What can hang from each mark:
topel: vupi
puvaf: dolos
navivo: neka
dolos: neka puvaf ratu
neka: dolos
vupi: ratu topel
ratu: dolos sasuf vupi
sasuf: ratu

Every row comes from one small tree of marks. The marks that hang from a mark follow it in brackets, in alphabetical order. Every link used is in the known rows. Which tree was each row made from?
Known rows:
neka{dolos{puvaf ratu{sasuf vupi{topel}}}}: [-0.86 -1.71  1.89 -1.27 -2.64  1.58 -0.50  0.11 -0.80 -1.02  0.10  1.50
  2.22 -0.77  1.22  0.61  0.91]
sasuf{ratu{dolos}}: [ 0.51  2.44  0.21  0.29  0.60  0.38 -0.39 -0.55 -0.67 -0.78 -0.02  0.26
  3.48 -0.90  0.02 -0.11 -0.68]
puvaf{dolos{ratu{sasuf vupi{topel}}}}: [-0.52 -1.72  1.49 -1.16  3.19  1.73 -0.20 -1.46 -1.13 -0.92  0.66 -0.21
  2.50 -0.79  1.15  1.68  0.11]
dolos{neka ratu{vupi}}: [-0.28 -1.27  0.91 -0.74 -1.11  1.93  0.58  0.10 -0.52 -0.54  0.56 -0.05
  2.58  0.53  0.45  1.16 -0.09]
sasuf{ratu{dolos vupi{topel}}}: [ 0.11  2.00  1.02 -0.13  1.00  0.29 -0.90 -0.80 -1.57 -2.06 -0.05 -0.05
  4.05 -0.79  0.14  0.18 -0.44]
puvaf{dolos{neka ratu{sasuf vupi{topel}}}}: [-0.19 -2.45  1.83 -0.79  2.88  2.42  0.42 -1.17 -0.81 -0.93  0.43  0.02
  4.44 -0.66  0.89  1.82  0.13]
puvaf{dolos{neka ratu{vupi}}}: [ 0.29 -2.41  1.06 -1.00  0.32  2.56  0.94 -0.86 -0.18 -0.18  0.55 -0.09
  4.04 -0.06  0.64  1.54 -0.26]
puvaf{dolos{ratu}}: [-0.03 -1.59  0.31 -0.60  0.52  1.63  0.46 -0.78 -0.19  0.49  0.29 -0.19
  1.50 -0.30  0.73  1.26 -0.01]
navivo{neka}: [ 0.20 -0.74 -0.08  0.60 -3.04 -0.03 -0.44  0.17  0.11  0.12 -0.41  0.81
  1.15 -0.22 -0.17 -0.05 -0.29]
navivo{neka{dolos{puvaf ratu{sasuf vupi}}}}: [-0.28 -1.93  1.34 -0.87 -5.59  1.71 -0.63  0.14 -0.17 -0.38  0.23  2.26
  3.15 -0.93  0.99  0.38  0.06]
ratu{vupi}: [-0.02 -0.03  0.51 -0.96  0.01  0.32 -0.19 -0.49 -0.40 -0.86  0.67 -0.21
  0.68  0.15  0.20  0.16 -0.35]
neka{dolos{ratu}}: [-0.28 -1.42  0.20 -0.21 -3.31  1.10 -0.18  0.00 -0.16  0.25 -0.30  0.52
  0.11 -0.06  0.57  0.40  0.09]
vupi{ratu{dolos sasuf}}: [ 0.03  2.30  0.72  0.15  3.97  0.51 -0.50 -1.33 -0.72 -1.27 -0.28  0.87
  1.96 -1.54 -0.16  0.37  0.35]
neka{dolos{puvaf ratu}}: [-0.35 -1.58  0.70 -0.69 -5.27  1.45  0.16  0.82  0.13  0.42 -0.29  1.52
  1.20 -0.31  0.81  0.17  0.78]
topel{vupi{ratu{dolos{neka} sasuf}}}: [-0.03  1.34  1.42  0.99  3.65 -0.26  0.07 -0.69 -0.97 -1.87 -1.00  0.54
  2.68 -1.60 -0.40  0.65  0.86]
puvaf{dolos{neka ratu{sasuf}}}: [ 0.14 -2.08  1.09 -0.43  2.56  2.50  0.89 -0.93  0.01  0.24  0.45  0.29
  3.97 -0.76  0.76  1.55 -0.09]
vupi{ratu{dolos sasuf} topel}: [-0.41  1.80  1.16  0.66  4.34  0.03 -0.93 -1.09 -1.38 -1.90 -1.08  0.72
  1.87 -1.54 -0.24  0.56  1.04]
navivo{neka{dolos{ratu}}}: [-0.02 -2.03  0.10  0.41 -6.03  0.96 -0.60  0.17 -0.03  0.33 -0.67  1.28
  1.16 -0.26  0.33  0.30 -0.18]
ratu{dolos{puvaf} sasuf vupi}: [-0.08  1.18  1.26 -1.35  1.08  1.50  0.12 -0.95 -0.76 -1.61  0.68  1.53
  3.70 -1.85  0.57  0.05  0.08]
neka{dolos{ratu{sasuf vupi{topel}}}}: [-0.75 -1.55  1.38 -0.81 -0.62  1.21 -0.85 -0.66 -1.10 -1.19  0.09  0.51
  1.10 -0.52  0.98  0.82  0.23]

Which tree is each row?
[ 0.70  1.62  0.98  0.22 -1.45  1.31  0.50  0.45 -0.10 -0.62 -0.22  1.37
  6.25 -1.05  0.00 -0.17 -0.04]
sasuf{ratu{dolos{neka puvaf}}}
[-0.91 -0.29  1.11 -1.06 -0.48  1.51  0.20  0.60 -0.34  0.09  0.80  1.24
  1.60 -0.67  1.18  0.81  0.81]
dolos{puvaf ratu{sasuf}}
[ 0.31  1.14  1.81 -0.23 -1.03  1.22 -0.02  0.20 -1.00 -1.90 -0.28  1.11
  6.76 -0.90  0.11  0.14  0.20]
sasuf{ratu{dolos{neka puvaf} vupi{topel}}}
[-0.10  1.21  1.83  0.61  2.02  0.02  0.33 -0.02 -0.72 -1.73 -0.99  1.36
  3.62 -1.80 -0.19  0.47  1.42]
topel{vupi{ratu{dolos{neka puvaf} sasuf}}}
[-1.17 -0.57  1.38 -0.92  2.18  1.02 -0.67 -0.55 -1.56 -1.37  0.72 -0.17
  0.86 -0.26  1.04  1.34  0.32]
dolos{ratu{sasuf vupi{topel}}}
[ 0.13 -2.10  1.49 -1.19  2.59  2.74  0.72 -1.33 -0.32 -0.46  1.00  0.13
  4.54 -0.66  0.95  1.70 -0.37]
puvaf{dolos{neka ratu{sasuf vupi}}}
[-0.18 -0.08  2.03 -0.52  1.15  1.76  0.37 -0.43 -1.02 -2.17 -0.32  1.65
  5.65 -1.74  0.22  0.35  0.75]
ratu{dolos{neka puvaf} sasuf vupi{topel}}
[-0.12 -2.18  0.57 -0.03 -7.79  1.29 -0.29  0.90  0.24  0.47 -0.64  2.17
  2.19 -0.51  0.55  0.11  0.41]
navivo{neka{dolos{puvaf ratu}}}
[ 0.21  0.39  1.62 -0.99  0.82  2.19  0.76 -0.66 -0.43 -1.59  0.40  1.76
  5.70 -1.72  0.29  0.19  0.10]
ratu{dolos{neka puvaf} sasuf vupi}
[-1.29 -0.73  1.94 -1.50 -0.10  1.41 -0.33  0.37 -1.25 -1.18  0.73  0.94
  2.19 -0.57  1.32  1.11  1.09]
dolos{puvaf ratu{sasuf vupi{topel}}}
[-0.11  0.07  1.51 -0.03  3.20  1.40  0.04 -1.23 -1.32 -2.35 -0.34  0.65
  4.50 -1.51 -0.03  0.57  0.05]
ratu{dolos{neka} sasuf vupi{topel}}
[ 0.38 -1.84  0.51  0.24 -7.14  0.57 -0.33  0.72  0.67  0.31 -0.90  2.31
  2.33 -0.73  0.09 -0.60  0.28]
navivo{neka{dolos{puvaf}}}
[-0.49  0.71  1.67 -0.89  1.49  1.09 -0.27 -0.73 -1.36 -2.19 -0.08  1.41
  3.69 -1.86  0.48  0.23  0.71]
ratu{dolos{puvaf} sasuf vupi{topel}}
[ 0.25  1.47  1.48  0.01  1.81  1.40  0.38 -0.34 -0.15 -1.11 -0.51  2.01
  4.77 -1.64 -0.17  0.32  1.00]
vupi{ratu{dolos{neka puvaf} sasuf}}
[-0.27  1.95  1.13  0.70  3.85 -0.81 -0.46 -0.89 -1.23 -1.88 -0.78  0.34
  1.12 -1.69 -0.18  0.53  0.82]
topel{vupi{ratu{dolos sasuf}}}
[ 0.42  0.08  0.58  0.19 -2.11  1.63  1.20  0.42  0.16 -0.41 -0.78  1.68
  4.43 -1.19 -0.29 -0.16  0.58]
ratu{dolos{neka puvaf}}
